Each row comes from the steps of one walk. Every step used is in the known rows, and no mark comes twice. Write the walk behind each row, first mark first.
Known rows:
zepe lakisim gizu rubamu nubit: [ 2.24  1.44 -1.27  4.41 -3.33 -0.24 -0.71  0.67  0.72 -1.90  0.20 -3.39
 -2.09  0.43 -2.37 -3.37 -1.10  6.10  1.11  0.32  5.02  0.01 -5.11  3.98
 -1.61 -3.45  1.51 -2.00  1.92  0.16 -3.49]
ruda nubit: [ 2.71  1.55 -0.15  2.04 -0.69 -0.95 -1.20 -4.88 -1.21  1.57  0.50 -1.15
 -3.05  0.52 -1.91  0.90  0.36  1.71 -1.62  0.21  4.13  0.19  0.06  0.98
 -0.21 -1.14  1.41 -0.57  1.25  0.20 -1.25]
gizu rubamu: [ 2.05 -0.67  1.61  1.41  0.77  0.53  1.52 -1.04  1.31 -0.97 -1.00 -0.85
  0.00 -0.40  0.22 -1.82 -0.57  1.94  0.47  2.69  2.46  1.35 -4.81  0.29
 -3.51  1.47  0.47  0.71  1.66 -2.52 -1.40]
ruluz bogi nubit: [ 4.12  1.90  1.15 -0.95 -1.14  1.57 -3.10 -2.41  0.18  0.08 -0.35 -1.80
 -2.17  0.71 -2.09 -1.58 -1.26  3.36 -2.93  2.93  0.20  2.77  0.41  2.36
  2.07 -3.01  0.87  2.35  2.03 -0.14 -0.85]
lakisim zepe bogi ruluz gizu rubamu nubit ruda: [ 4.19  4.77  3.73  3.79 -1.92  3.58 -4.32  2.42  0.30  0.72 -2.74 -6.00
 -1.49  5.53  0.36 -5.85  0.88  6.17  4.89 -1.40  1.21  0.15 -1.13  0.09
  0.17 -4.08  0.81  1.42  6.25  2.78 -6.23]
zepe bogi ruluz: [ 4.62  2.68  2.68 -0.53 -2.28 -0.44 -3.10 -2.01 -0.66  0.64  1.60 -5.10
 -1.10  3.89 -0.74  1.74 -1.16  0.89 -0.28  3.89 -2.21  1.32 -1.85 -0.31
  1.35 -1.09  1.74  2.21  0.60 -1.12 -0.20]
ruluz gizu rubamu nubit bogi: [ 5.03  2.34 -2.65  3.10 -3.35  2.17 -2.67  3.88  1.71  0.50 -3.76 -0.91
 -0.29  2.86 -1.96 -4.70 -0.56  8.90  1.89 -0.23  2.96  0.76 -2.71  1.46
 -0.85 -4.59  1.30  1.08 -1.71  0.08 -5.31]
nubit rubamu gizu lakisim zepe bogi ruluz: [ 5.81  5.29  2.78  0.45 -4.53  2.74 -2.90  0.31  0.50 -3.93  1.03 -4.17
  0.11  5.36  0.06  1.04  0.15  4.56  2.67  5.30 -3.60 -2.38 -1.93 -0.24
  1.37 -1.19 -0.20  1.57  0.78 -1.09 -1.99]
zogilop gizu lakisim zepe bogi nubit: [ 5.96  4.74  1.23  1.44 -4.16  0.70 -1.20  0.07 -2.07 -4.72  1.09 -1.52
 -2.89  1.80 -1.79 -0.93  0.12  4.95 -1.37  1.78 -1.24  0.64  1.76  2.28
  4.27 -1.42 -1.03  0.97 -0.25  2.42 -2.20]
ruda nubit rubamu gizu lakisim zepe bogi: [ 6.28  4.54 -0.55  0.94 -4.42  0.77  0.17 -0.66 -0.92 -5.66 -1.12 -0.66
 -1.26  3.87 -0.62 -2.27  2.32  5.96  1.17  2.61 -1.06 -1.74 -0.89  0.26
  2.27 -0.38 -1.51  0.97 -1.55  0.35 -3.35]
ruluz gizu lakisim zepe bogi nubit rubamu: [ 5.19  4.55  2.73  1.50 -0.64  4.44 -0.82 -0.19  0.59 -4.97 -0.25 -1.18
 -2.00  1.72 -2.85 -2.13  0.47  7.00 -1.55  5.25 -2.60 -2.92 -5.07  2.71
 -0.51 -0.50 -0.49  1.30  0.27 -0.14 -3.36]
lakisim gizu: [-1.59  3.13 -1.04  1.35 -2.47 -0.04 -2.60  1.91  0.07 -3.16  2.13  1.26
  1.45  0.53 -0.39  1.67 -2.90  3.32  0.52 -1.47 -0.12 -2.32 -0.97  0.77
  4.62 -2.24 -2.07 -1.48 -1.36  2.54 -0.57]
nubit bogi ruluz: [ 5.27  3.58  1.12  0.17 -2.11  1.95 -4.07  0.79  0.02  1.62  0.34 -3.03
  1.85  3.66 -0.23  1.13 -2.02  2.33  1.73  2.80 -1.85  1.66  0.76 -1.33
  0.85 -2.58  1.57  2.25 -1.38 -1.30 -0.98]
zepe lakisim gizu rubamu: [ 1.74  1.43  0.77  1.71 -2.23 -0.89  0.43 -0.56  0.55 -4.70  0.93 -1.98
  0.98 -0.15 -0.61 -0.36 -2.37  3.98  1.50  1.97  1.04 -0.18 -6.10  1.05
  0.64  0.31 -0.97 -0.41 -0.94 -0.48 -1.31]
zogilop gizu rubamu nubit bogi: [ 5.21  2.41 -3.33  3.88 -3.32  2.35 -2.83  4.81  1.29  0.61 -2.96 -1.02
 -1.30  2.10 -1.37 -4.54 -1.05  8.60  2.22 -0.31  3.99  1.37 -1.26  1.50
 -1.44 -3.56  1.75  0.95 -3.14  0.19 -6.02]
bogi ruluz gizu: [-0.81  3.56  3.66  0.32 -3.95  1.81 -5.49  0.15  2.45  0.23  0.72 -3.73
 -1.17  3.16 -1.01  5.11 -1.76  4.00  1.85  1.49 -2.08 -5.79 -2.82  0.24
  3.06 -3.06 -0.63  0.76  1.82  2.17 -0.48]
zogilop gizu: [-2.13  1.86 -0.37  1.41 -2.70  0.96 -3.18  3.33  1.13 -1.03  0.58 -0.76
 -2.73 -0.22  0.33  3.15 -1.32  3.40  1.97 -1.26  0.56 -4.43  0.52  0.63
  2.02 -0.10 -0.88 -0.01 -2.81  3.24 -2.25]
gizu zogilop: [ 4.80 -2.72  1.42  4.13  1.70  1.05 -1.76  0.21  1.11 -0.87  0.53 -0.39
  3.45 -0.88  1.69 -1.74  2.68  0.77 -0.79  1.43  1.06  2.13 -2.48 -1.27
 -0.28 -2.09  0.56  1.57  2.28 -1.66 -0.47]
ruda nubit rubamu gizu: [ 1.77  1.33 -1.54  2.68 -1.39  3.23 -3.05 -1.15  2.87 -1.97 -0.04 -0.56
 -1.07  2.08 -1.61  1.72 -0.25  6.51  1.37  1.18  2.94 -4.76 -2.36  1.75
 -2.10 -1.23  1.01 -1.30  1.48 -0.56 -4.12]
bogi ruluz gizu zogilop: [ 4.06  0.18  4.26  4.37 -1.36  2.51 -6.13  0.28  3.15 -0.76  1.03 -3.43
  2.69  1.60  0.82  2.51  1.18  3.96  0.71  2.69 -0.62 -2.54 -4.64 -1.04
  2.10 -4.56  0.00  2.11  3.78  0.06 -0.88]
zepe bogi ruluz gizu: [ 1.23  3.75  3.17 -0.61 -4.78  0.40 -5.58 -0.41  1.67 -0.46  0.27 -4.60
 -1.71  4.47 -1.45  3.98 -1.56  4.65  0.85  2.06 -3.15 -4.34 -3.62  0.03
  4.29 -2.93 -0.42  1.87  0.40  2.13 -1.09]
rubamu nubit bogi ruluz gizu lakisim: [ 6.31  3.49  1.74  0.59 -7.50  2.91 -1.63  2.92  0.90 -1.59 -0.39 -5.62
 -0.85  2.58 -1.92  2.09 -0.13  7.40  3.38  1.66 -1.90 -4.05  0.03  1.86
  1.21 -4.56 -0.08  0.20 -0.78  2.21 -1.95]
ruda nubit bogi ruluz gizu lakisim: [ 7.32  4.06  2.63  0.19 -7.21  2.10 -1.63 -0.21 -0.05 -1.77  0.09 -5.24
 -0.84  2.80 -1.86  4.11 -0.38  6.68  2.62  2.41 -1.92 -3.88  0.16  0.81
  2.17 -3.26 -0.48  0.88 -1.59  2.07 -1.28]
nubit bogi ruluz gizu rubamu: [ 3.45  3.09  3.24  1.47 -2.97  2.50 -3.42  0.68  3.05 -0.69 -1.59 -3.17
  0.40  3.28 -0.60  1.02 -2.31  6.80  2.59  3.69  0.15 -1.84 -6.04 -0.17
 -0.37 -1.77  0.08  2.33  0.78 -1.03 -2.78]

Which walk is each row?
[ 4.80  6.09  3.16  0.48 -5.77  0.79 -3.24  1.00 -1.04 -2.86  1.47 -4.60
 -1.62  4.40  0.51  2.20 -0.13  3.33  2.49  3.70 -3.38 -1.96  0.31 -0.53
  3.92 -1.21 -0.98  2.09 -0.97  1.18 -1.08] : zogilop gizu lakisim zepe bogi ruluz
[ 6.86  1.14  1.98  5.70 -2.77  3.30 -7.24  2.33  3.09  0.36 -0.30 -3.57
  2.50  2.95 -0.21 -0.50  1.32  7.11  1.16  1.76  0.89 -1.05 -3.82 -0.17
  1.75 -7.31  1.24  2.30  2.53  0.23 -3.10] : rubamu nubit bogi ruluz gizu zogilop
[ 4.81  3.64 -0.53 -0.15 -4.00  1.21  0.56  1.84 -0.40 -6.34 -1.44 -0.09
  0.30  3.73  0.38 -2.80  2.14  5.20  1.91  2.68 -3.16 -1.80 -0.80 -0.18
  2.33  0.20 -2.26  1.23 -2.28  0.22 -2.64] : nubit rubamu gizu lakisim zepe bogi
[ 2.27  0.84  0.72  2.75  0.59  3.08 -1.90  2.74 -0.88  2.83 -1.76 -4.26
 -0.66  1.87  0.17 -5.48  1.13  2.13  3.58 -4.49  2.12  1.51  3.32  0.56
 -1.71 -3.29  1.76 -0.49  4.79  3.14 -4.46] : rubamu nubit ruda
[ 3.35  4.83  0.02  2.30 -4.24  3.08  0.35  0.74  0.37 -5.63 -0.60  1.00
  0.24  2.15  0.40 -0.79  2.42  5.41  3.41  1.65  0.03 -4.74  1.31  0.45
  0.87 -0.91 -2.48 -1.23  0.71  0.58 -2.49] : ruda nubit rubamu gizu lakisim zepe
[ 4.39 -0.65  0.69  4.36 -1.30 -0.27 -2.78  0.84  0.45 -4.56  2.48 -1.46
  4.42 -0.65  0.83 -0.10  0.72  2.64  0.23  0.91 -0.31  0.49 -3.86 -0.51
  3.77 -3.37 -0.84  0.35 -0.24  0.44 -0.39] : zepe lakisim gizu zogilop
[ 5.78  0.64 -0.09  0.99 -4.15  3.35  1.53 -0.24  1.26 -4.36  0.22 -2.74
 -0.60  0.57 -1.23  2.19  0.93  6.22  2.56  2.35  0.74 -4.68 -0.54  2.15
 -2.56 -0.50 -0.07 -1.59 -0.02 -0.11 -2.63] : ruda nubit rubamu gizu lakisim
[ 6.02  3.93 -0.08  2.24 -3.07  2.40 -4.69  1.46  0.15  2.85  0.10 -4.27
  0.00  4.14 -1.56 -0.88 -1.33  4.21  1.67  1.91  0.68  1.76  0.52  0.75
 -0.39 -5.03  2.99  1.32  0.24 -0.93 -2.51] : rubamu nubit bogi ruluz
[ 2.17  0.90 -0.53  2.35 -0.67  4.56 -3.07  0.47  3.20 -3.39  0.68 -0.32
  0.02  1.40 -2.08  1.21 -1.16  6.24  0.52  1.83  1.14 -3.52 -2.06  2.75
 -2.07 -1.53  0.99 -1.21  2.87 -0.71 -3.57] : bogi nubit rubamu gizu
[ 5.88  4.47  0.45  3.69 -4.10  3.04 -5.55  2.76  1.37  1.93 -0.20 -4.93
 -1.46  3.83 -1.19 -0.15 -2.18  7.05  2.79  2.60  2.28  0.09 -1.54  1.12
 -1.11 -4.19  2.70  1.53 -0.43 -0.63 -4.36] : zogilop gizu rubamu nubit bogi ruluz
[ 0.31  5.92  3.19  0.02 -5.06  0.66 -5.88  0.37  1.46 -1.78 -0.13 -3.02
 -1.36  5.35 -0.65  2.58 -0.72  4.97  1.67  2.00 -3.73 -4.89 -2.73 -0.63
  5.97 -3.06 -1.72  2.02  0.68  2.59 -1.32] : lakisim zepe bogi ruluz gizu
[ 4.93  1.82 -4.12  2.16 -2.38  1.31 -2.07  3.84 -0.28  1.74 -2.57 -0.18
  0.23  2.39 -1.66 -4.89  0.16  5.50  0.87 -1.46  2.13  2.64  1.55  1.11
 -0.26 -4.60  1.88  0.60 -2.73  0.14 -3.96] : rubamu nubit bogi
[-0.45  2.45 -0.96  0.22 -3.87 -1.70 -1.38  0.63 -0.93 -4.70  2.53 -1.36
  1.21  0.12 -1.03  1.82 -2.43  2.35  1.15 -0.78 -1.73 -2.17 -1.55  0.99
  5.10 -1.65 -1.72 -1.43 -3.30  2.62  0.06] : zepe lakisim gizu
[ 0.05  0.33 -1.38  1.33 -0.81  3.85 -2.35  1.99  3.84 -2.93 -0.38  0.21
  0.86  1.72 -0.48  1.10 -0.51  5.36  2.40  1.12  0.39 -4.82 -2.50  1.06
 -2.15 -0.55  0.12 -1.08  0.71 -0.80 -3.33] : nubit rubamu gizu
[ 3.49  0.45  1.61  3.75  1.23  3.40 -0.99  2.24  0.03  2.28 -2.59 -4.68
 -0.87  1.72  0.26 -6.70  0.81  3.46  3.88 -2.81  3.66  2.29  0.22  0.76
 -3.94 -2.34  2.17 -0.06  5.88  1.44 -5.30] : gizu rubamu nubit ruda
[ 0.43  0.93  1.23  2.62 -1.40  1.38 -1.05  1.70  2.21 -1.75 -0.66 -1.37
 -2.19 -0.45  0.52  0.77 -1.73  4.71  2.00  1.61  2.80 -2.07 -4.37  0.75
 -1.90  1.42 -0.19  0.63 -0.50  0.04 -3.12] : zogilop gizu rubamu
[ 4.72  2.15  3.26 -0.61  0.92  4.02 -3.39 -0.02 -0.94  1.37 -1.57 -4.15
 -0.16  1.95 -0.03 -4.25 -0.54  2.52  1.29 -1.18 -1.15  3.78  3.90  0.07
  1.60 -2.70  0.72  2.76  4.31  2.71 -3.22] : ruluz bogi nubit ruda
[ 0.87  1.89  0.77  2.55 -1.12  0.42 -0.51  0.44  1.35 -3.40  0.61  0.12
  1.22  0.14 -0.08 -0.48 -2.90  4.64  0.97  1.46  2.43 -0.51 -5.54  0.91
  0.19 -0.31 -1.29 -0.55  0.65 -0.45 -1.78] : lakisim gizu rubamu
[ 7.73  0.60  0.43  0.10 -4.15  3.28  1.47  0.70  0.89 -6.15  0.61 -3.35
 -0.16  1.18 -1.98  0.85  0.40  6.75  1.15  3.26 -1.54 -2.46 -0.98  2.81
 -1.43 -0.55  0.01 -0.56 -0.10 -0.22 -2.72] : zepe bogi nubit rubamu gizu lakisim
[ 4.80  3.90  3.17  2.59 -3.33  2.00 -4.01 -2.02  2.40 -0.01 -1.46 -3.82
 -1.19  3.42 -1.64  1.36 -2.04  7.67  1.62  3.72  2.17 -1.66 -6.07  0.33
 -0.32 -2.35  0.82  1.96  1.34 -0.88 -3.37] : ruda nubit bogi ruluz gizu rubamu
[ 3.62  6.99  1.96  0.32 -6.46  2.74 -1.69  3.74 -0.12 -4.36 -1.30 -0.33
  1.77  3.84  0.99  0.09  1.18  5.31  4.36  1.72 -4.25 -4.11  2.08 -1.28
  5.14 -2.61 -3.70  1.25 -1.67  2.22 -1.11] : nubit bogi ruluz gizu lakisim zepe
[ 3.61 -0.13  0.71  5.18 -0.27  0.95 -3.88  1.86  1.17 -3.37  2.06  0.45
  4.74 -0.51  1.38 -0.24  0.35  3.34 -0.43  0.28  1.13  0.15 -3.18 -0.62
  3.32 -3.93 -1.10  0.31  1.20  0.40 -0.95] : lakisim gizu zogilop
[ 2.11  2.11  1.51  4.55 -3.41  2.07 -3.35  0.49  2.98  1.37 -0.96 -4.86
 -3.60  2.37 -2.37 -1.28 -0.64  7.08  1.47  1.83  4.79 -2.38 -5.90  3.44
 -2.95 -4.41  2.19 -0.66  5.10 -0.16 -3.81] : bogi ruluz gizu rubamu nubit
[ 4.13  7.19  0.86  1.97 -7.19  2.99 -2.12  4.21  0.09 -3.38 -1.50 -1.19
  0.25  4.07 -0.05 -1.51  1.63  6.76  4.25  1.05 -2.22 -3.99  1.82  0.30
  4.04 -4.60 -2.47  0.28 -0.37  2.41 -2.31] : rubamu nubit bogi ruluz gizu lakisim zepe
[ 4.44 -0.09 -0.05  0.14 -3.67  3.75  2.03  2.24  1.90 -5.18  0.04 -2.10
  1.00  0.35 -0.37  1.78  0.68  5.30  3.40  2.23 -1.41 -4.76 -0.47  1.62
 -2.56  0.09 -0.79 -1.32 -0.59 -0.31 -1.94] : nubit rubamu gizu lakisim
[ 2.36  1.35  1.38  4.50 -0.14  3.78 -2.52  3.83  0.54  1.75 -2.17 -5.02
 -2.20  1.70  0.34 -5.13 -0.01  5.07  4.84 -3.50  3.92  0.22  0.58  1.08
 -2.91 -2.44  1.70 -0.03  4.50  3.13 -6.45] : zogilop gizu rubamu nubit ruda
[ 6.85  3.65  0.41  1.00 -4.60  0.38 -0.81 -0.95 -1.30 -5.40  0.80 -1.07
 -0.82  2.95 -1.82 -1.28  0.81  4.91 -1.04  1.46 -1.24  1.24  2.13  2.11
  4.10 -2.09 -0.90  0.23  1.74  1.36 -1.81] : rubamu gizu lakisim zepe bogi nubit
[ 5.32  4.62  1.96  2.31 -0.52  4.68 -0.88  0.92 -0.04 -5.00  0.50 -1.39
 -2.94  0.93 -2.17 -1.80  0.01  6.72 -0.96  5.02 -1.67 -2.47 -3.72  2.97
 -1.35  0.34 -0.01  1.21 -1.22 -0.07 -4.05] : zogilop gizu lakisim zepe bogi nubit rubamu
[ 1.28  1.06 -1.04  5.17 -2.51  1.55 -1.84  2.50  2.17  0.58 -0.99 -2.83
 -4.71  0.26 -1.43 -2.55 -0.44  6.77  1.50  0.04  6.37 -1.57 -3.75  3.71
 -3.63 -2.63  2.00 -1.08  2.11  0.51 -5.01] : zogilop gizu rubamu nubit
[ 1.74  4.61  2.04  0.07 -4.65  2.52 -6.28  2.05  2.20  0.35 -0.61 -2.92
  0.54  4.32 -1.15  3.54 -2.03  6.07  2.40  1.13 -2.93 -4.08 -1.57 -0.57
  4.05 -4.14 -0.50  1.91 -1.15  1.91 -1.78] : nubit bogi ruluz gizu
[ 4.20  5.14  0.63  0.34 -4.67  4.48 -0.89  1.94  1.16 -6.38 -1.26  0.54
  0.54  2.41  0.38 -2.12  1.56  6.59  2.81  3.40 -2.17 -3.38  1.50  0.93
  2.32 -2.04 -2.90  0.65  1.04  0.44 -2.35] : ruluz bogi nubit rubamu gizu lakisim zepe
